What can hang from each mark:
Y: U
U: V Y
B: S
L: V Z
V: L
K: B
A: C S V Z
P: V
R: A B
Z: A
J: A B

Known rows, with every way that one mark hangs from another:
L[V Z[A[C]]]: [-0.09 -0.18 -0.14 -0.06  0.04  0.15  0.02  0.40  0.16 -0.24 -0.13 -0.32
 -0.14  0.11  0.17 -0.43  0.01  0.13 -0.28  0.08 -0.02  0.09 -0.08 -0.26
  0.35 -0.29  0.16  0.13]
V[L[Z]]: [ 0.02 -0.10  0.01 -0.07 -0.08  0.08 -0.04  0.06  0.15 -0.38  0.09  0.01
  0.34  0.22  0.13 -0.05 -0.23 -0.33 -0.07  0.02 -0.04 -0.08 -0.23  0.05
  0.12  0.08  0.16  0.07]
P[V[L[Z[A]]]]: [-0.03 -0.16 -0.26  0.04 -0.11 -0.09  0.03  0.01  0.07 -0.14 -0.06  0.08
  0.25  0.01  0.05 -0.02 -0.05 -0.01 -0.11  0.19  0.22  0.01 -0.13  0.13
  0.28  0.19  0.20  0.02]
L[V Z[A[C S]]]: [-0.04 -0.18 -0.19 -0.02 -0.03  0.11  0.09  0.40  0.01 -0.24 -0.09 -0.38
 -0.21  0.11  0.23 -0.44  0.04  0.16 -0.15  0.04 -0.05 -0.04 -0.02 -0.35
  0.21 -0.29  0.17  0.11]
P[V]: [-0.16 -0.05 -0.18 -0.12 -0.04 -0.07 -0.14 -0.15 -0.20 -0.04 -0.09  0.09
  0.24 -0.04 -0.17  0.26  0.05  0.10 -0.18  0.26  0.28  0.05  0.03  0.23
  0.36  0.26  0.18  0.17]
R[A B]: [-0.09 -0.06  0.30 -0.06  0.26 -0.48 -0.41 -0.41  0.16  0.21 -0.11  0.14
 -0.04 -0.18  0.04  0.13  0.10 -0.14 -0.32  0.13 -0.01  0.11  0.26  0.41
 -0.10 -0.05  0.06  0.02]
V[L[Z[A]]]: [ 0.12 -0.09 -0.05  0.03 -0.16  0.08  0.08  0.15  0.24 -0.32  0.10 -0.03
  0.31  0.08  0.17 -0.18 -0.23 -0.23 -0.12  0.00 -0.08 -0.07 -0.23  0.12
  0.09  0.07  0.21 -0.03]
J[A[C] B]: [-0.09  0.19  0.10  0.36  0.15  0.15 -0.34 -0.14  0.12 -0.10  0.12  0.52
  0.06  0.07 -0.25 -0.07  0.06 -0.02  0.35 -0.01  0.17  0.16 -0.22  0.04
 -0.03  0.18 -0.03  0.30]
Y[U[V[L]]]: [ 0.03  0.19 -0.05 -0.23  0.05 -0.04  0.03  0.08  0.13 -0.21 -0.05 -0.01
  0.32  0.12 -0.01  0.58 -0.29 -0.46 -0.21  0.36 -0.14  0.50 -0.42  0.32
  0.22  0.26 -0.11  0.04]
R[A]: [-0.11  0.04  0.18 -0.08  0.04 -0.23 -0.35 -0.18  0.11 -0.01 -0.06  0.10
  0.16 -0.11  0.07  0.03 -0.14 -0.17 -0.28  0.13  0.01 -0.02  0.15  0.44
  0.03  0.11  0.14  0.06]
J[A[C S]]: [-0.03  0.20  0.05  0.08 -0.05  0.08 -0.08 -0.11 -0.13  0.00  0.25  0.18
 -0.01  0.19 -0.08 -0.27 -0.11  0.05  0.27 -0.15  0.00 -0.24  0.08 -0.06
 -0.29  0.13  0.08  0.05]
B[S]: [ 0.07  0.11  0.01 -0.19 -0.14  0.12 -0.32 -0.15 -0.25 -0.13  0.23 -0.02
  0.48  0.08 -0.11  0.13  0.03  0.13  0.01  0.10  0.02 -0.18 -0.06  0.36
  0.06  0.18  0.14  0.11]
K[B[S]]: [ 0.02  0.14 -0.04 -0.03 -0.15  0.12 -0.06 -0.11 -0.31 -0.24  0.02 -0.16
  0.49  0.00  0.08  0.14  0.00  0.04 -0.11  0.20  0.19  0.08 -0.10  0.33
  0.09  0.15  0.08  0.02]
U[V[L[Z[A[C]]]] Y]: [ 0.01  0.01 -0.03  0.01 -0.10  0.10  0.15 -0.08  0.24 -0.20  0.32 -0.30
  0.29  0.27  0.49  0.01 -0.24 -0.39 -0.07  0.45 -0.07  0.37 -0.38 -0.21
  0.52  0.02  0.18  0.00]
R[A[Z] B[S]]: [-0.01 -0.04  0.25 -0.04  0.19 -0.39 -0.32 -0.32  0.07  0.37  0.02  0.22
 -0.11 -0.17  0.05  0.02  0.16  0.05 -0.16  0.04 -0.01 -0.04  0.28  0.25
 -0.19 -0.14 -0.06 -0.13]
A[C S V Z]: [ 0.02  0.01 -0.16 -0.13 -0.07  0.16  0.54  0.19 -0.44  0.33 -0.03 -0.17
 -0.55  0.01 -0.16 -0.06  0.08  0.31  0.29 -0.50 -0.08 -0.38  0.25 -0.54
 -0.28 -0.24 -0.26 -0.23]
Z[A[C V]]: [ 0.14  0.09 -0.16 -0.02 -0.09  0.12  0.30  0.11  0.05  0.13 -0.05 -0.19
 -0.10 -0.22 -0.11 -0.19  0.01  0.31 -0.16 -0.19 -0.08 -0.02  0.04  0.18
  0.02 -0.03  0.06 -0.15]
Y[U[V[L[Z[A[S]]]]]]: [ 0.13  0.10 -0.12 -0.11 -0.07 -0.02  0.17  0.17  0.13 -0.19 -0.01 -0.09
  0.20  0.09  0.10  0.38 -0.23 -0.39 -0.18  0.32 -0.20  0.41 -0.38  0.18
  0.15  0.17 -0.10  0.02]
Z[A[C S V[L]]]: [ 0.24  0.08 -0.25  0.04 -0.20  0.02  0.46  0.15 -0.09  0.05  0.04 -0.25
 -0.13 -0.16  0.06 -0.23 -0.03  0.22  0.13 -0.26 -0.16 -0.25  0.03  0.09
 -0.30 -0.01  0.10 -0.28]
J[A[Z] B]: [-0.14  0.15  0.15  0.41  0.07  0.26 -0.27  0.03  0.07 -0.07  0.06  0.61
  0.04 -0.05 -0.26  0.06  0.06  0.01  0.35  0.04  0.25  0.19 -0.09 -0.16
  0.07  0.20 -0.08  0.20]
R[B]: [-0.05 -0.02  0.18 -0.17  0.17 -0.15 -0.25 -0.33 -0.09  0.04 -0.01  0.04
  0.11 -0.06 -0.16  0.32  0.15 -0.04 -0.24  0.08  0.01  0.10  0.10  0.24
  0.08  0.02  0.11  0.16]
Y[U]: [-0.03  0.17 -0.04 -0.32  0.03  0.11 -0.05 -0.02 -0.05 -0.14 -0.10  0.06
  0.33  0.06 -0.28  0.51 -0.18 -0.25 -0.37  0.29 -0.16  0.30 -0.18  0.45
  0.13  0.24  0.02  0.24]
L[Z]: [-0.07 -0.22  0.08 -0.10 -0.09  0.22 -0.17  0.00  0.06 -0.21  0.01 -0.05
  0.17  0.15 -0.02 -0.07 -0.04 -0.06 -0.33  0.06  0.03 -0.03 -0.03 -0.11
  0.36 -0.04  0.06  0.36]
J[A[V Z] B[S]]: [-0.07  0.13  0.09  0.44  0.06  0.29 -0.24  0.04  0.00  0.12  0.04  0.50
 -0.01 -0.09 -0.29  0.07  0.24  0.28  0.64 -0.02  0.32  0.11 -0.02 -0.29
 -0.08  0.15 -0.27  0.02]
L[V]: [-0.24  0.07 -0.03 -0.27  0.14  0.05 -0.26  0.20 -0.16 -0.35 -0.15 -0.22
  0.16  0.08  0.00  0.18 -0.07 -0.03 -0.11  0.24  0.10  0.14 -0.02  0.04
  0.29  0.02  0.24  0.10]
L[V Z[A[S]]]: [-0.08 -0.20 -0.14 -0.01 -0.08  0.13  0.01  0.41 -0.02 -0.29 -0.12 -0.37
 -0.10  0.04  0.23 -0.30  0.04  0.14 -0.17  0.15  0.00  0.01  0.04 -0.32
  0.28 -0.21  0.19  0.13]
A[C S V[L] Z]: [ 0.06  0.04 -0.20 -0.09 -0.06  0.09  0.63  0.26 -0.34  0.20  0.02 -0.14
 -0.45  0.09 -0.02 -0.12 -0.05  0.13  0.44 -0.52 -0.13 -0.42  0.10 -0.52
 -0.42 -0.20 -0.22 -0.39]

Rows:
[ 0.00  0.06 -0.11 -0.13  0.08  0.15  0.50  0.25 -0.01  0.19 -0.07 -0.01
 -0.32  0.07 -0.12 -0.10 -0.11  0.07  0.20 -0.45 -0.05 -0.14 -0.03 -0.35
 -0.11 -0.18 -0.23 -0.35]  A[C V[L] Z]
[ 0.11 -0.21 -0.11  0.05 -0.20  0.20  0.23  0.15  0.03  0.02 -0.01 -0.24
 -0.17 -0.01  0.05 -0.36  0.08  0.22 -0.17 -0.16 -0.07 -0.16  0.06 -0.25
  0.08 -0.17 -0.01  0.12]  L[Z[A[C S V]]]
[ 0.20  0.07 -0.21  0.00 -0.20  0.07  0.40  0.11 -0.17  0.13  0.00 -0.27
 -0.18 -0.21 -0.03 -0.19  0.05  0.35  0.01 -0.24 -0.13 -0.21  0.13  0.07
 -0.21 -0.04  0.06 -0.18]  Z[A[C S V]]
[-0.04 -0.11  0.01 -0.07 -0.02  0.14  0.09  0.10  0.08 -0.10 -0.15 -0.15
  0.08  0.04 -0.01  0.11 -0.04 -0.06  0.08 -0.07  0.08 -0.01 -0.01 -0.16
  0.07  0.04 -0.07 -0.06]  A[V[L[Z]]]
[ 0.10  0.10 -0.09 -0.13 -0.02  0.00  0.12  0.17  0.25 -0.19 -0.04 -0.05
  0.24  0.09  0.07  0.39 -0.26 -0.41 -0.28  0.34 -0.17  0.51 -0.42  0.24
  0.25  0.17 -0.11  0.03]  Y[U[V[L[Z[A]]]]]
[ 0.04 -0.23 -0.03  0.06 -0.17  0.24  0.09  0.15  0.18 -0.05 -0.09 -0.18
 -0.01 -0.09  0.01 -0.21  0.06  0.17 -0.30 -0.02  0.02  0.03  0.05 -0.15
  0.29 -0.08  0.02  0.14]  L[Z[A[V]]]
[-0.08  0.14  0.10  0.42 -0.03  0.13 -0.37 -0.12 -0.13 -0.19  0.13  0.43
  0.13 -0.02 -0.17  0.11  0.13  0.00  0.51  0.09  0.18  0.02 -0.06 -0.04
 -0.15  0.30  0.03  0.30]  J[A[S] B]
[ 0.04  0.07 -0.14 -0.16 -0.12  0.11  0.37  0.11 -0.45  0.12  0.18 -0.03
 -0.29  0.12 -0.10 -0.15 -0.06  0.13  0.10 -0.39 -0.18 -0.44  0.11 -0.26
 -0.21 -0.15 -0.02 -0.04]  A[C S Z]
[ 0.16 -0.08 -0.11  0.02 -0.17  0.03  0.18  0.15  0.13 -0.27  0.15 -0.08
  0.19  0.14  0.21 -0.28 -0.21 -0.20 -0.03 -0.11 -0.15 -0.20 -0.22  0.04
 -0.06  0.01  0.19 -0.04]  V[L[Z[A[C S]]]]
[-0.04  0.17  0.04  0.39  0.04  0.10 -0.25 -0.13 -0.11 -0.11  0.18  0.42
 -0.03  0.09 -0.18 -0.07  0.11  0.03  0.54 -0.07  0.11 -0.05 -0.13 -0.07
 -0.23  0.16 -0.03  0.28]  J[A[C S] B]
[ 0.22  0.12 -0.21 -0.01 -0.24  0.03  0.28  0.05 -0.18 -0.02  0.16 -0.17
 -0.01 -0.13  0.00 -0.25 -0.04  0.22 -0.12 -0.17 -0.20 -0.25  0.03  0.26
 -0.14  0.01  0.24 -0.06]  Z[A[C S]]
[-0.08 -0.06  0.24 -0.05  0.36 -0.48 -0.18 -0.37  0.20  0.44 -0.22  0.04
 -0.38 -0.16 -0.01  0.00  0.19  0.01 -0.16 -0.09 -0.03  0.07  0.29  0.17
 -0.24 -0.22 -0.15 -0.12]  R[A[C V] B]
[ 0.05  0.01  0.20 -0.07  0.26 -0.51 -0.39 -0.47  0.11  0.34  0.09  0.14
 -0.07 -0.04  0.05 -0.13  0.17  0.01 -0.13  0.00 -0.09 -0.08  0.16  0.44
 -0.29 -0.16  0.00 -0.05]  R[A[C] B[S]]
[ 0.02 -0.01  0.18 -0.05  0.25 -0.43 -0.20 -0.32  0.09  0.46  0.08  0.22
 -0.27 -0.06  0.03 -0.17  0.15  0.08 -0.12 -0.11 -0.10 -0.10  0.21  0.22
 -0.27 -0.26 -0.11 -0.16]  R[A[C Z] B[S]]
[-0.01 -0.07  0.25 -0.02  0.23 -0.44 -0.37 -0.39  0.09  0.38 -0.12  0.04
 -0.11 -0.22  0.03  0.14  0.29  0.12 -0.03  0.09  0.06  0.02  0.33  0.27
 -0.25 -0.09 -0.12 -0.15]  R[A[V] B[S]]
[ 0.15 -0.10 -0.08  0.04 -0.21  0.06  0.13  0.15  0.13 -0.32  0.12 -0.08
  0.26  0.08  0.21 -0.19 -0.20 -0.21 -0.04 -0.03 -0.11 -0.16 -0.18  0.07
 -0.01  0.06  0.20 -0.02]  V[L[Z[A[S]]]]
[-0.07 -0.01  0.05 -0.03 -0.09  0.12  0.00 -0.13  0.16 -0.27  0.29 -0.28
  0.39  0.31  0.45  0.21 -0.23 -0.49 -0.04  0.54 -0.02  0.39 -0.35 -0.25
  0.59  0.10  0.17  0.08]  U[V[L[Z]] Y]
[-0.11  0.09  0.08  0.46  0.00  0.24 -0.05  0.09 -0.16  0.08 -0.03  0.41
 -0.24 -0.13 -0.23  0.12  0.22  0.19  0.66 -0.10  0.27  0.04  0.10 -0.47
 -0.20  0.14 -0.24  0.07]  J[A[S V Z] B]
[-0.05 -0.08  0.24 -0.03  0.14 -0.52 -0.31 -0.40 -0.06  0.22 -0.06  0.05
 -0.14 -0.16  0.13  0.12  0.15 -0.09 -0.14  0.09 -0.07 -0.09  0.34  0.29
 -0.31 -0.07  0.07  0.01]  R[A[S] B]
[ 0.03  0.09 -0.04 -0.19  0.03  0.00  0.03  0.12  0.19 -0.22 -0.04 -0.02
  0.28  0.17  0.03  0.47 -0.27 -0.49 -0.25  0.36 -0.14  0.51 -0.44  0.19
  0.28  0.19 -0.14  0.09]  Y[U[V[L[Z]]]]
[-0.05  0.14  0.11  0.42  0.07  0.21 -0.43 -0.11  0.01 -0.01  0.06  0.43
  0.16 -0.07 -0.26  0.13  0.27  0.20  0.62  0.10  0.32  0.14 -0.08 -0.06
 -0.09  0.26 -0.18  0.14]  J[A[V] B[S]]
[-0.05 -0.03 -0.06 -0.09 -0.16  0.20  0.39  0.20 -0.47  0.20 -0.12 -0.18
 -0.32 -0.12 -0.14  0.21  0.11  0.28  0.26 -0.27  0.03 -0.28  0.35 -0.49
 -0.17 -0.05 -0.20 -0.19]  A[S V Z]
[ 0.09 -0.10 -0.17 -0.06 -0.08  0.04  0.38  0.09 -0.21  0.02  0.02 -0.28
 -0.27  0.19  0.07 -0.17  0.01  0.03  0.37 -0.36 -0.12 -0.38  0.01 -0.39
 -0.37 -0.16 -0.14 -0.13]  A[C S V[L[Z]]]
[-0.05  0.02 -0.02 -0.08 -0.01  0.17  0.34  0.27 -0.04  0.08 -0.14 -0.01
 -0.11 -0.06 -0.12  0.17 -0.10  0.02  0.14 -0.23  0.08 -0.04  0.08 -0.30
  0.02 -0.01 -0.16 -0.32]  A[V[L] Z]
[ 0.00 -0.05  0.17 -0.03  0.30 -0.39 -0.08 -0.27  0.10  0.61 -0.07  0.12
 -0.44 -0.14 -0.02 -0.11  0.26  0.21  0.02 -0.18 -0.02 -0.08  0.31  0.01
 -0.32 -0.31 -0.28 -0.30]  R[A[C V Z] B[S]]
[-0.09 -0.09  0.15  0.00  0.06 -0.21 -0.14 -0.04  0.27  0.05 -0.17  0.00
  0.00 -0.09  0.16 -0.04 -0.10 -0.17 -0.07  0.02  0.04 -0.02  0.14  0.14
 -0.07  0.01 -0.04 -0.13]  R[A[V[L[Z]]]]
[-0.14 -0.10  0.27 -0.02  0.27 -0.37 -0.11 -0.20  0.15  0.47 -0.26  0.11
 -0.40 -0.29 -0.01  0.14  0.18  0.05 -0.17 -0.05  0.06  0.11  0.42 -0.02
 -0.14 -0.20 -0.21 -0.21]  R[A[V Z] B]
[ 0.07 -0.20 -0.07  0.04 -0.12  0.23  0.18  0.15  0.19  0.02 -0.06 -0.17
 -0.11 -0.02  0.00 -0.35  0.04  0.18 -0.28 -0.13 -0.03 -0.03  0.00 -0.18
  0.22 -0.17 -0.01  0.13]  L[Z[A[C V]]]
